What can hang from each mark:
runob: nofun susi
savab: pefim vada
zilo: komomos
komomos: runob
susi: runob
vada: nofun savab
sudo: nofun
nofun: runob sudo vada vopov
bofir: nofun
fike: medi
medi: fike sudo
nisozak: bebe runob
vene: fike vada
pefim: savab

Every row comes from one small tree of marks. The marks that hang from a mark follow it in brackets, in alphabetical order. Every link used is in the known rows. Which tree was each row made from?
(in the rows, 128 means zero)
Known rows:
komomos[runob[nofun susi]]: [153 146 122 121  90 144 158 124 107 138  75  98 176  89 162 114 154 131
 133 106 100 153 132  98 114 111 111 140 143  76 115 112  96  69 172 133
 162  77]
komomos[runob[nofun[vopov]]]: [165 156 161 126  71 149 128 132  92 151  86  81 166 105 131 119 144 127
 132 106 101 135 119 110 114 113 129 139 150  94 119 130 104  83 170 115
 159  84]
bofir[nofun[sudo vada]]: [140 151 131 107  30 149 112 121  98 133 119  98 179 136 155  87 170 119
 174 111 130 136 133 110 140 141 121 108 161  83 109 119 117 109 169 133
 150 100]
savab[pefim vada[nofun[sudo]]]: [157 145 150 124 104 180 124 128  89 121 136 119 179 131 141 103 153 144
 119  69 116 152 150 119 158 108  85 104 143  78 118 112 127  99 190 159
 155 106]
susi[runob[nofun[sudo]]]: [122 146 120 132  94 164 120 107  90 128  85  86 170 115 141 115 160 111
 143 124  96 136 130 101 145 129 126 116 149  95  70 113 115  88 195 112
 165 125]
runob[nofun susi]: [152 138 119 130  83 153 155 128 101 134  74 120 172 104 156 114 157 122
 155 102 113 156 127 101 117 124 135 134 132  81 112 114 110  83 178 139
 171 100]
nofun[runob sudo vada]: [144 157 154 110  45 168 112 114  95 146 105 107 167 133 155  77 146 112
 154 111 146 118 131 125 130 126 142 113 141  91 124 138  97 113 178 126
 154 102]
medi[fike sudo[nofun[vopov]]]: [136 143 150 126  93 183 105 144 108 129  96 139 150 111 182 109 131 125
 164 115 112 130 152 109 111 115 154 114 153  49  88 165 111 117 185 151
 175 119]
runob[nofun[sudo vada vopov]]: [169 157 156 119  29 149  95 115  91 145  96  95 164 129 132 113 152 117
 158 119 136 128 123 119 124 142 154 114 152 108 104 128 125 105 178 117
 157 112]
vada[nofun[sudo vopov] savab]: [157 165 171 130  54 163 107 141  98 126 117  88 178 110 147 113 169 135
 144  96 131 138 131 142 160 145 140 117 135 103 100 136 130 114 181 133
 148 136]
vada[savab]: [135 153 144 128  94 159 156 131 106 145 104 113 173 125 142 103 161 125
 156  84 101 138 152 122 139 120 133 130 125  88 117 145 102 109 169 139
 138  83]
pefim[savab]: [145 142 149 140  94 171 154 131  87 141 105 123 173 136 132  91 143 136
 145  73  93 146 144 107 115 100 119 123 151  90 128 138  98 102 171 149
 145  91]
fike[medi[sudo]]: [108 136 134 126 118 167 127 126 121 125 124 117 171 115 155 110 137 109
 145  88 130 130 130 100 118 106 126 112 134  65 101 147 122 115 188 159
 167 102]
komomos[runob[nofun[vada] susi]]: [158 149 123 107  61 144 153 106 108 144  75  98 178  92 162 111 149 123
 138 111 117 154 141 107 119 119 115 135 147  75 125 104  98  66 165 136
 154  60]
vada[nofun[runob sudo vopov] savab]: [158 167 187 131  52 179 109 138 100 135 119  92 172 117 151 108 158 128
 135  88 142 126 123 143 163 146 149 119 125 111 121 136 122 119 181 133
 153 137]
nisozak[bebe runob[nofun[vopov] susi]]: [136 134 129 140  98 185 151 126 110 122  77  91 157  78 159 116 133 122
 171 114 101 144 113 122 134 141 161 129 134  62  94 107 137  82 180 157
 167  90]
nofun[sudo vada[savab]]: [147 163 136 109  57 155 125 108 105 138 111 104 174 136 152  99 168 123
 165 105 126 133 159 127 152 138 132 111 142  90 102 140 108 113 172 135
 131  91]
komomos[runob[nofun[vada[savab]] susi]]: [163 155 125 105  68 144 166 100 119 148  84  98 180  97 160 126 158 128
 140  99 110 155 155 113 137 126 113 138 139  79 122 105 101  69 163 138
 138  56]
susi[runob]: [ 98 142 133 130 100 162 136 119  86 136  83  98 172 107 147  88 152 108
 155 109  89 137 137 119 141 116 130 124 143  73  98 128  95  87 178 127
 160  99]
zilo[komomos[runob[nofun[vopov] susi]]]: [161 159 150 125  86 145 135 120 107 147  80  85 175  89 173 102 160 155
 132  91 103 167 126 111 117  99 108 139 140  70 131 124 116  84 170 117
 166  82]
nofun[sudo vada[savab[pefim]] vopov]: [164 158 152 127  45 144 110 100  97 155 133 101 170 149 141 112 163 140
 180  80 129 132 162 131 174 149 148 106 147  91 114 148 118 128 165 136
 124 101]
vada[nofun]: [135 148 159 119  69 165 124 149  93 117  97 102 179 100 146  83 150 122
 127 100 120 143 120 132 125 106 123 127 136  85 115 126 108  97 180 134
 167 104]
nisozak[runob]: [111 134 141 123  96 171 145 138  95 123  91  98 158  93 145  85 145 113
 161 109  92 142 135 118 126 110 135 127 137  64 100 137 115  99 176 140
 170  82]
vene[vada[nofun[sudo] savab]]: [138 170 170 119  84 151 120 117 108 110 114  96 174 103 155 103 162 137
 145 111 139 138 132 145 154 131 114 110 134 103  99 128 117 121 173 132
 157 118]
nisozak[bebe runob[nofun[vada]]]: [126 140 131 112  83 188 143 112 112 125  88  88 165  99 138 111 122 110
 157 115 101 135 130 130 131 119 147 120 143  66  92 103 129  86 183 146
 154  63]
vada[nofun[runob[susi] vopov] savab]: [151 157 175 131  52 181 143 140 106 145 100 108 176  99 164 105 155 125
 141  75 140 146 127 144 160 148 151 135 111  92 143 123 118 101 167 149
 157 118]
nofun[vada[savab[pefim]] vopov]: [155 155 158 124  42 147 130 108  95 166 123 115 171 147 131 110 150 133
 178  65 122 140 164 138 161 139 148 120 139  82 138 144 110 118 155 146
 123  75]
medi[fike]: [135 144 136 122  91 175 130 147 101 134  91 127 165 117 164  96 143 126
 146  99 107 122 147 114 108 104 140 130 144  65 104 141 107 110 192 136
 171 103]
susi[runob[nofun[vada]]]: [119 145 127 112  61 166 130  97  91 144  76  95 173 115 133 108 146 101
 150 115 105 142 142 118 137 127 129 121 144  87  96 103 112  76 179 117
 158  87]
vene[fike vada]: [121 166 145 114  80 140 132 125 107 129 108 107 163 117 156  78 146 114
 157 115 112 123 123 121 113 117 136 126 147  67 108 143 104 114 180 139
 164  99]
savab[pefim vada]: [147 140 142 130 118 171 151 124  91 144 127 134 171 144 133 100 142 140
 143  57  98 150 160 110 141 100  93 118 136  70 140 126 110  99 175 163
 146  73]
susi[runob[nofun[sudo vopov]]]: [132 150 140 140  74 160 103 111  83 136  85  82 165 113 138 119 157 115
 152 123 103 131 122 112 146 145 143 118 151  98  74 122 124  92 191 109
 167 137]
sudo[nofun]: [127 151 138 123  93 163 140 147  94 138  85 128 154 116 161  80 142 127
 172 119 103 142 129 121 100  94 135 116 140  65 105 163  75 106 174 136
 155  87]
sudo[nofun[runob vada[savab[pefim]]]]: [139 158 147 108  67 178 155 113 106 164 113 139 159 146 156  97 136 129
 175  80 121 140 166 133 143 103 138 110 128  66 137 152  70 122 161 149
 123  62]

Write each row's tree:
[147 142 156 120 101 181 140 132  90 131 129 128 177 127 134 104 145 141
 119  59 110 158 152 126 146 101  85 115 137  74 138 107 121  91 183 162
 154  84]
savab[pefim vada[nofun]]
[157 155 184 133  60 176 133 134  93 154 132 110 176 133 137 116 144 140
 130  48 128 135 142 144 176 129 142 124 121  94 150 129 115 125 173 147
 143 108]
vada[nofun[runob vopov] savab[pefim]]
[154 158 161 123  30 147  90 119  85 142 103  95 165 126 148  85 158 122
 177 119 141 127 127 132 128 145 155 111 155  91 110 150 115 111 169 125
 153 110]
nofun[sudo vada vopov]
[138 148 153 109  62 183 100 124 110 137  95 139 153 117 182 107 129 120
 170 117 127 131 160 122 111 121 154 109 160  48  95 160 113 113 181 152
 168 100]
medi[fike sudo[nofun[vada vopov]]]
[155 152 155 146  62 159 118 137  91 145  94 104 160 112 177  85 154 126
 170 110 145 126 108 117 136 148 162 122 132  88 126 147 105 113 176 137
 170 137]
nofun[runob[susi] sudo vopov]
[133 126 118 126  95 171 160 126 103 118  76 102 163  81 159 110 152 112
 158 108  99 163 134 104 127 127 135 132 134  70  93 109 126  80 183 146
 177  91]
nisozak[runob[nofun susi]]
[104 139 130 123 124 173 128 130 124 125 117 128 160 111 167 108 132 114
 162 103 126 135 129 103 103  94 126 105 137  53  92 162 105 114 188 165
 162  98]
fike[medi[sudo[nofun]]]
[150 152 123 112  46 145 130 104 107 143 146 104 183 157 150 112 179 136
 177  76 117 141 164 110 176 149 114 104 154  82 112 118 121 121 165 142
 123  90]
bofir[nofun[sudo vada[savab[pefim]]]]
[124 131 109 130 118 190 164 122 118 116  76  94 162  76 164 115 134 120
 163 112  94 148 121 114 138 126 147 128 134  55  86  99 127  79 185 162
 163  82]
nisozak[bebe runob[nofun susi]]
[143 151 135 114  68 151 151 103 102 157 121 123 177 147 137 107 155 131
 165  67 113 143 177 127 160 120 127 118 137  75 132 132 101 115 160 149
 120  61]
nofun[vada[savab[pefim]]]
[157 168 160 121  35 148 106 114  98 149 114  97 168 133 145 103 166 127
 179 102 136 130 147 136 154 156 153 112 145  96 109 150 120 118 166 132
 135 108]
nofun[sudo vada[savab] vopov]
[157 154 170 134  69 163 131 134  93 144 130 106 179 127 133 116 157 144
 141  58 116 144 150 140 175 130 134 122 130  90 132 130 122 117 169 147
 138 108]
vada[nofun[vopov] savab[pefim]]
[152 159 168 115   4 158  97 127  92 153 122  94 168 141 152  86 155 113
 177 105 150 124 115 122 142 158 146 112 152  97 135 129 118 116 164 126
 155 114]
bofir[nofun[runob sudo vada vopov]]
[158 153 171 133  45 172 106 144  90 128  97  96 172  93 175  87 153 125
 141 109 156 137 102 133 145 146 149 120 136  93 122 128 118 103 182 136
 177 145]
vada[nofun[runob[susi] sudo vopov]]
[155 159 187 131  43 176  92 149  83 130 108  92 169 110 152  88 147 122
 131 106 149 125 100 136 135 134 150 117 136 104 122 136 118 113 186 125
 174 144]
vada[nofun[runob sudo vopov]]
[125 172 144 114  85 142 149 117 117 135 117 107 165 122 156  99 155 119
 155  99 106 126 142 128 133 125 134 128 138  74 105 141 109 119 176 144
 144  95]
vene[fike vada[savab]]
[124 147 147 136  75 161 120 118  83 146  77  87 165 110 130 117 146 110
 152 110  97 137 123 115 137 132 144 129 141  94  95 118 117  82 178 114
 167 113]
susi[runob[nofun[vopov]]]
[109 171 132 113 101 144 151 114 138 139 134 107 165 120 159 111 150 117
 158  89 125 119 134 122 123 119 127 119 129  70  98 143 118 125 189 158
 150  98]
vene[fike[medi] vada[savab]]
[ 99 158 132 107 111 154 127 116 137 123 128 122 154 112 176 104 129 109
 164 118 129 122 124 112 103 103 129 105 147  49  80 157 111 124 197 163
 168 105]
vene[fike[medi[sudo[nofun]]] vada]
[152 157 149 124  72 180 142 131 115 124 107 106 182 100 177 104 168 130
 131  90 142 143 135 131 166 140 132 121 118  94 115 118 115 105 185 148
 155 131]
vada[nofun[runob[susi] sudo] savab]
[152 157 131 117 104 149 151 117 112 139  78  87 179  89 175 100 162 157
 121  93  94 170 133 103 114  85  94 139 138  61 126 116 109  76 175 120
 163  73]
zilo[komomos[runob[nofun susi]]]
[124 168 159 105  64 150 120 132 106 116 111 100 172 100 158  80 146 116
 131 114 125 128 114 138 119 116 126 124 147  72 105 124 114 107 187 140
 171 116]
vene[fike vada[nofun]]
[159 150 187 129  76 189 127 137  82 148 129 124 170 131 130 104 131 137
 122  50 126 144 137 135 150 116 109 119 129  84 161 115 124 100 176 160
 160  97]
savab[pefim vada[nofun[runob vopov]]]
[157 164 152 117  14 148 109 120 102 148 128  92 172 141 147 108 176 124
 189  97 130 134 140 123 161 170 140 111 154  95 115 129 129 116 157 133
 136 107]
bofir[nofun[sudo vada[savab] vopov]]
[149 153 167 122  22 161 129 123  93 165  84 120 165 112 165  78 138 112
 179  98 156 137 122 136 128 145 165 129 130  78 155 135  99  98 156 143
 160  89]
nofun[runob[susi] vada vopov]
[157 145 175 131  83 176 125 137  83 139 131 122 174 126 128 105 141 142
 128  57 117 154 143 135 150 117 103 117 139  80 142 114 131  96 178 160
 158  95]
savab[pefim vada[nofun[vopov]]]
[104 141 142 123 118 184 132 132 126 137 117 133 157 115 169 104 123 110
 154  96 136 127 125 107 107  92 133 105 128  61 107 159  95 119 191 163
 166  99]
fike[medi[sudo[nofun[runob]]]]
[158 144 164 132  88 206 168 128  96 134 106 141 180 117 152  96 138 137
 113  57 119 166 143 120 130 110  88 122 134  88 157  98 119  76 180 180
 161  99]
pefim[savab[vada[nofun[runob[susi]]]]]
[163 148 173 131  87 206 141 126  92 129 125 126 175 133 139  98 143 140
 104  67 117 146 142 120 134 108  88 111 141 102 139 110 122  92 190 166
 157 116]
pefim[savab[vada[nofun[runob sudo]]]]
[137 163 184 120  74 161 108 126  95 111 106 102 170 103 160  79 145 126
 137 120 155 126 107 143 135 120 122 111 134 105 116 127 103 121 179 123
 177 125]
vene[vada[nofun[runob sudo]]]
[135 150 176 117  51 175 109 120 103 148 101 128 153 122 161  89 126 105
 173 112 136 131 133 124 123 125 155 108 142  69 127 163  93 114 163 147
 157  91]
medi[sudo[nofun[runob vada vopov]]]
[157 162 177 121  20 164  95 121  87 157 106 103 161 133 150  79 144 116
 168 112 156 115 121 135 132 143 164 113 145  96 131 151 105 119 171 125
 155 114]
nofun[runob sudo vada vopov]
[131 156 146 121  46 163 128  91  93 156  87  89 172 119 126 130 153 106
 161 102 105 143 151 129 159 150 146 124 138  96 101 112 122  84 172 118
 146  94]
susi[runob[nofun[vada[savab] vopov]]]
[165 147 166 132  83 172 109 131  83 129 138 113 173 131 139 109 152 150
 131  70 121 148 143 130 159 126 101 106 145  86 124 120 135 102 187 156
 156 117]
savab[pefim vada[nofun[sudo vopov]]]
[142 152 157 123  72 180 158 136 112 135  99 115 181  99 169 102 159 122
 130  76 134 149 138 137 157 129 130 134 110  85 136 115 108  98 175 151
 155 103]
vada[nofun[runob[susi]] savab]
[144 150 149 125  87 166 145 130 100 133 128 114 186 127 139 115 157 142
 130  55 109 148 160 133 173 113 117 121 129  81 124 122 111 113 175 149
 135  94]
vada[nofun savab[pefim]]
[158 157 180 126  72 179 103 142  88 120 113 104 171 110 142  99 154 131
 131  98 132 143 123 134 133 130 110 114 140  95 116 121 137  90 185 146
 170 121]
savab[vada[nofun[sudo vopov]]]
[132 155 159 106  55 176 134 131  97 156  84 135 157 122 161  72 128 113
 172 115 133 135 134 132 104  97 143 115 136  66 132 155  66 109 166 136
 151  73]
sudo[nofun[runob vada]]
[143 161 178 114  32 172 118 134  91 167  86 126 149 124 156  78 127 116
 185 114 139 131 124 141 107 115 161 116 138  77 137 164  74 112 162 137
 152  83]
sudo[nofun[runob vada vopov]]
[119 151 124 112  66 165 143  89 101 150  82  97 177 121 131 126 157 104
 149 102  98 144 158 123 158 135 128 123 136  89  96 103 113  80 175 124
 143  85]
susi[runob[nofun[vada[savab]]]]
[146 156 160 120  36 170 131 130  96 160  80 136 151 108 179  77 133 119
 197 116 145 144 125 139 111 127 162 120 135  67 139 154  75 101 158 148
 157  87]
sudo[nofun[runob[susi] vada vopov]]
[150 155 166 133  36 161 104 144  92 146 120  92 164 137 151  90 160 120
 171  98 132 119 105 109 141 153 147 116 147  96 126 134 117 121 170 125
 164 129]
bofir[nofun[runob sudo vopov]]
[142 147 166 117  84 194 152 141 100 130  98 129 175  95 160  89 144 121
 121  79 137 160 129 130 129 118 100 127 117  78 151 100 118  76 180 167
 173  94]
savab[vada[nofun[runob[susi]]]]
[137 146 156 122  66 180 140 146  96 126  87 115 178  91 171  81 146 120
 130  94 139 147 115 131 131 118 133 130 121  79 135 114 104  91 180 148
 175 112]
vada[nofun[runob[susi]]]
[156 142 112 132  87 153 136 122 102 122  81 109 173 107 167 114 167 126
 154 116 123 149 125  94 126 135 130 122 139  90  90 116 117  91 188 132
 170 121]
runob[nofun[sudo] susi]
[148 152 163 124  81 183 150 130 102 146 130 115 182 132 144 112 147 136
 121  49 119 138 152 137 174 112 120 123 118  85 142 120 104 118 176 151
 139  97]
vada[nofun[runob] savab[pefim]]
